Each row was made from one small tree. The marks that hang from a mark follow it in brackets, in alphabetical order. Every link used is in the known rows. Write each row's tree.
Known rows:
N(F): [ -6  -4   0   5 -18  15  -6   2  -2  -1 -10  -1 -11   2  -9  -2  -1  11
  -9  -1  -4   7   2  -4   4   8   2]
P(V): [-11 -14   3  13   1  -5 -10  10   5  -5   6   4  -7   9  -3   1   4 -10
 -15  -7  -9  -4 -18   5   3  -5   3]
H(R(Y)): [ -2  -2   3 -14  14   7 -10   7  -3   6  -2  36 -12  10  -5  -6 -23  16
 -11  -8  18 -12   4 -28   4   9  -9]
N(F(U(K) X)): [ -5  -4  -6 -11 -41  11  22  -1 -29 -11 -11 -14 -23   5 -27 -17 -29  35
 -17 -12 -10  53 -15 -27  -4  50  31]
X(B(V(N(F) P)) K(U)): [-40 -39  -8   5 -35   9 -26  21 -28  -1  -5  20 -22  40 -11  20 -20  10
 -51 -49 -21  40 -41  23   0  41  46]
N(F(U(K))): [ -8  -6  -6  -9 -35  17  13   3 -19  -4 -10  -9 -23   2 -18  -9 -18  30
 -13  -4 -10  33  -7 -23   2  35  19]
P(V(N(F(X(B))))): [-23 -31  -3  19 -26  -4 -19   7 -17 -13  -4   8 -24  29 -18  -1  -8   5
 -44 -39 -13  43 -37  21   7  28  41]
A(X(B K(U)) Y): [-11   8 -24 -30 -29  -4   9  -2 -37   3 -10  22  26  14 -18  -5 -31  39
   2 -37 -24  32  -9   5 -10  39  21]
V(B(X) N(F) P): [-25 -40  -6  34 -25  12 -32  14 -13 -11 -21  15 -30  25   6  16   3  -6
 -49 -46   1  23 -54  10   6  19  34]
X(B): [ -3  -1  -3  -2  -5  -4  -7  -3  -5  -2   2   8   3   3  -3  -2  -3   6
  -6 -12   3  15   2  21   2  11  15]
A(X): [ -4  10   2  -2 -11  -7   4  -9 -13   1   3   7  12   4 -11  -8  -8   7
   3 -10  -9   1  -2  -3  -6   8   1]
K(U): [ -8   4  -2  -7 -11   9   6   6  -9   1  -4   5   1   7 -11  -3 -12   4
   4   1 -10   2  -1 -10  -1  11  -2]
X(B(V(P)) K): [-21 -25  -1   0  -8 -14 -20  10 -13  -3  11  15  -4  20   3  17  -8   3
 -36 -39  -4  26 -26  31  -7  21  36]
V(B N(F(X(K(U))))): [-17 -25 -11   8 -46   7 -10  10 -36  -9 -22   2 -19  25 -16  -3 -28  23
 -36 -38 -18  48 -46 -10  -2  48  39]
F(U X): [  4   2   1 -12 -14  -2  21  -4 -18 -13  -3 -11  -9   8 -16 -17 -19  10
 -10 -10  -1  26  -9 -18 -10  34  18]
Z(H(R(Y))): [  3  -4   1 -17  27   3 -18   1 -15   1  -1  43 -14  13   4  -9 -27  13
 -25  -3  22 -13   8 -36   3  13 -13]
C(U(K)): [-17  -3 -16 -12 -20   7  16  14 -14   4   3  -1  -5  -3 -11  -2 -16  14
   6  -1 -10  29  -6  -8   9  15  15]
F(U(K) X(B(V(N)))): [-21 -27  -8  -8 -24  -9   7   8 -35 -14   8   0 -24  32 -15   1 -28  20
 -41 -45  -2  66 -41   9  -8  54  61]
A(X(B(V) K) Y): [-16  -7 -16 -20 -17 -10  -4   1 -29   0   3  20  17  23  -8   7 -20  33
 -18 -50 -11  30 -20  21 -16  29  29]
P(V(B N)): [-24 -39   1  34  -1  -7 -29  15  -1  -7   4  16 -20  23   4  13   6 -20
 -40 -29  -7   2 -52  17   6  -3  20]
B(V(N(F(X(K))) P)): [-27 -40  -1  11 -25  -4 -16  12 -24  -7  -4   2 -26  35  -6  17 -14   6
 -52 -47 -14  43 -47   6  -7  32  43]
F(U(K) X(B(V))): [-14 -13  -5 -15 -26  -6  13   4 -32 -15  10  -2 -15  21 -21  -9 -29  27
 -30 -36   0  61 -27   4 -13  54  51]
H(R): [  3  -5   3  -8  11   3  -8   1   0  -3  -2  14  -8   3   1  -6 -13   5
 -12  -1  11  -6  -2 -15   1   3  -7]
B(X): [  3   0  -7   1 -10   3  -4   2  -3 -11 -12  -7  -2   5   3  -3  -1  10
  -5 -11   6  12 -11  -7  -1   8  10]
V(B N(F(U(K))) P): [-31 -41  -7  21 -31  10 -12  14 -27  -3  -9  13 -39  20  -6  11 -13   2
 -49 -36 -12  36 -53  -2   6  36  41]
P(V(B(X))): [-13 -24  -2  27 -11  -2 -26  14  -1 -20  -7   9 -14  18   3   1   3  -4
 -34 -32   1   9 -49   5   1   7  20]
F(X): [  3   1   1  -2  -6  -6  10  -4 -10  -7  -1  -6   0   5  -8  -9  -9   6
  -3  -8   0  20  -8  -6  -6  14  11]
V(B P): [-18 -21   4  24   2  -4 -18   7  -5  -1   3  20  -8   9   5  11   3 -20
 -24 -22   1   0 -31  16  -1   2  12]
P(V(N(F(X(K))))): [-15 -33  -5  13 -31  -6 -12   9 -18 -13 -10  -7 -24  23 -12   1 -12  16
 -42 -32 -22  40 -43  -3   2  26  35]

Write each row's tree:
[-24 -32   0  24 -15   7 -22  14  -1  -4  -6   5 -27  21  -7  10   5  -6
 -34 -18 -16   8 -30   6  11   3  14] => P(V(N(F)))
[-17 -23   2 -13 -21 -14   1   4 -31 -16   7   4 -12  29 -14   0 -26  13
 -45 -49  -7  52 -35  12 -18  54  54] => F(U X(B(V(P)) K))
[ -4   4 -20 -24 -19 -12   4  -7 -28   2  -5  17  25   7  -9  -2 -19  37
  -3 -38 -14  29  -8  14  -9  28  23] => A(X(B K) Y)
[ -6 -13  -2 -21 -26 -10   7   1 -30 -18   3  -7  -9  24 -17 -10 -29  30
 -35 -41  -2  54 -24   5 -17  56  50] => F(U X(B(V) K))
[ -8  -2 -11 -15 -49   7   2   1 -34 -10 -18  -1  -3  13 -27 -17 -34  40
 -18 -27 -18  57  -9  -2  -4  55  37] => N(F(X(B K(U))))
[-20 -21   2  11  -3   2 -17  13  -5 -10   1   7 -12  25   7  15   2  -9
 -31 -32   6  10 -35   7  -8   8  21] => B(V(P) X)
[ -9   8 -20 -28 -25   1  15   0 -33   5 -12  13  23  11 -15  -5 -28  34
   7 -25 -27  17 -12 -18 -13  27   5] => A(X(K(U)) Y)
[-28 -42   0  39 -17   7 -34  17  -5  -7  -6  15 -31  26  -5  11   5 -10
 -48 -31 -11   9 -50  13  11   6  22] => P(V(B N(F)))
[-17 -23 -11  10 -32  -1 -21  19 -16 -20 -16   6  -9  20  -4  -4 -15  15
 -33 -37 -15  25 -56  -8  -4  27  27] => P(V(B(X(K(U)))))
[-27 -39  -4   7  -6 -17 -26  13 -16  -2   9  17 -12  30   9  26  -6  -3
 -47 -49  -6  30 -40  36  -3  21  46] => X(B(V(N P)) K)
[ -9 -26  -8  19 -23  -9 -26  13  -7 -21 -11   0 -11  13   5   0  -4  12
 -38 -38  -5  21 -54   2  -3  16  31] => P(V(B(X(K))))
[-32 -42  -3   0 -32   4 -21  15 -27  -8  -3  10 -31  37  -9  15 -15  12
 -61 -52 -13  43 -40  19  -3  48  54] => X(B(V(N(F(U)) P)) K)
[-23 -29  -7   3 -35   4  11   5 -34  -7  -9  -3 -34  21 -18   2 -23  12
 -39 -30 -16  55 -41 -14   1  48  44] => V(N(F(U(K) X)) P)
[-23  -4 -19 -27 -26  -1   1   7 -37   1  -1  25  20  30 -18   3 -32  36
 -13 -49 -21  33 -22  11 -17  41  26] => A(X(B(V) K(U)) Y)
[  5  -2  -6 -23 -29 -14  16  -7 -29 -16  -5 -11  -2   7 -19 -19 -29  32
 -20 -29  -5  54 -12  -2 -11  54  43] => F(U X(B K))
[-18 -24 -14  -7 -26   4 -12  18 -22 -12 -14  -4 -12  34   3  11 -17  20
 -31 -38  -9  31 -44  -9  -8  30  35] => B(V(N) X(K(U)))
[ -3   1 -11 -20 -31  -9   8  -1 -31  -9  -8   0   8  11 -19 -15 -33  30
  -9 -26 -14  50 -12   2  -7  47  35] => F(X(B K(U)))
[-28 -41 -13  21 -42  13 -14  16 -30 -14 -21   6 -41  25  -4  10 -13  11
 -54 -47  -6  48 -64  -9   5  45  52] => V(B(X) N(F(U(K))) P)
[-34 -32 -16  -6 -10 -17 -16   8 -33   3   6  33   7  39   1  25 -15  11
 -40 -68 -17  33 -46  34 -11  28  43] => A(X(B(V(N P)) K) Y)
[ -3 -14  -8  -7 -17  -3 -11   9  -9 -14  -8 -11  -6  16   7   6  -8  23
 -24 -29   1  24 -27  -4 -10  19  26] => B(V X(K))
[  4  -5  -3 -16 -42   6  16  -3 -27 -15 -18 -19 -17   7 -24 -19 -27  37
 -22 -17 -14  45 -12 -26  -9  51  30] => N(F(U X(K)))
[-20 -30   0  22 -21   0 -12   9 -11 -12  -6  -1 -26  26 -15   0  -5  -1
 -38 -25 -16  28 -38   0   5  17  26] => P(V(N(F(X))))
[-22 -22 -19 -14 -15 -12 -10   4 -32   1   3  22  10  33  -3  16 -18  27
 -29 -60 -14  35 -34  26 -11  28  39] => A(X(B(V(N)) K) Y)
[-22 -28  -3  16 -24  -2 -14   2 -24  -5  -6  14 -20  25 -11   6 -10  -2
 -39 -40  -7  45 -30  25   4  32  43] => V(N(F(X(B))) P)
[-27 -38 -15  18 -45  14 -28  19 -28 -12 -29  12 -25  29  -1  11 -16  13
 -48 -50 -15  37 -59  -3   3  39  42] => V(B(X(K(U))) N(F) P)
[-29 -44 -12  26 -44  12 -20  21 -23 -22 -19   0 -45  28  -9   2 -12  19
 -58 -45 -12  46 -70 -11   7  41  50] => P(V(B(X) N(F(U(K)))))
[ -8 -23  -8  14 -18  -9 -21   8 -13 -14 -13   6  -7   9  12   9  -5   6
 -33 -40   1  22 -47   5  -5  20  32] => V(B(X(K)) P)
[-30 -18 -23 -21 -25  -4  -5  11 -41   2  -2  26  11  40 -12  12 -29  29
 -25 -59 -22  36 -35  15 -13  41  36] => A(X(B(V(N)) K(U)) Y)
[-20 -12  -6 -13 -47   8  -6   8 -34 -12  -9   3 -10  29 -27  -9 -33  37
 -32 -40 -16  58 -22   4 -10  57  43] => N(F(X(B(V) K(U))))
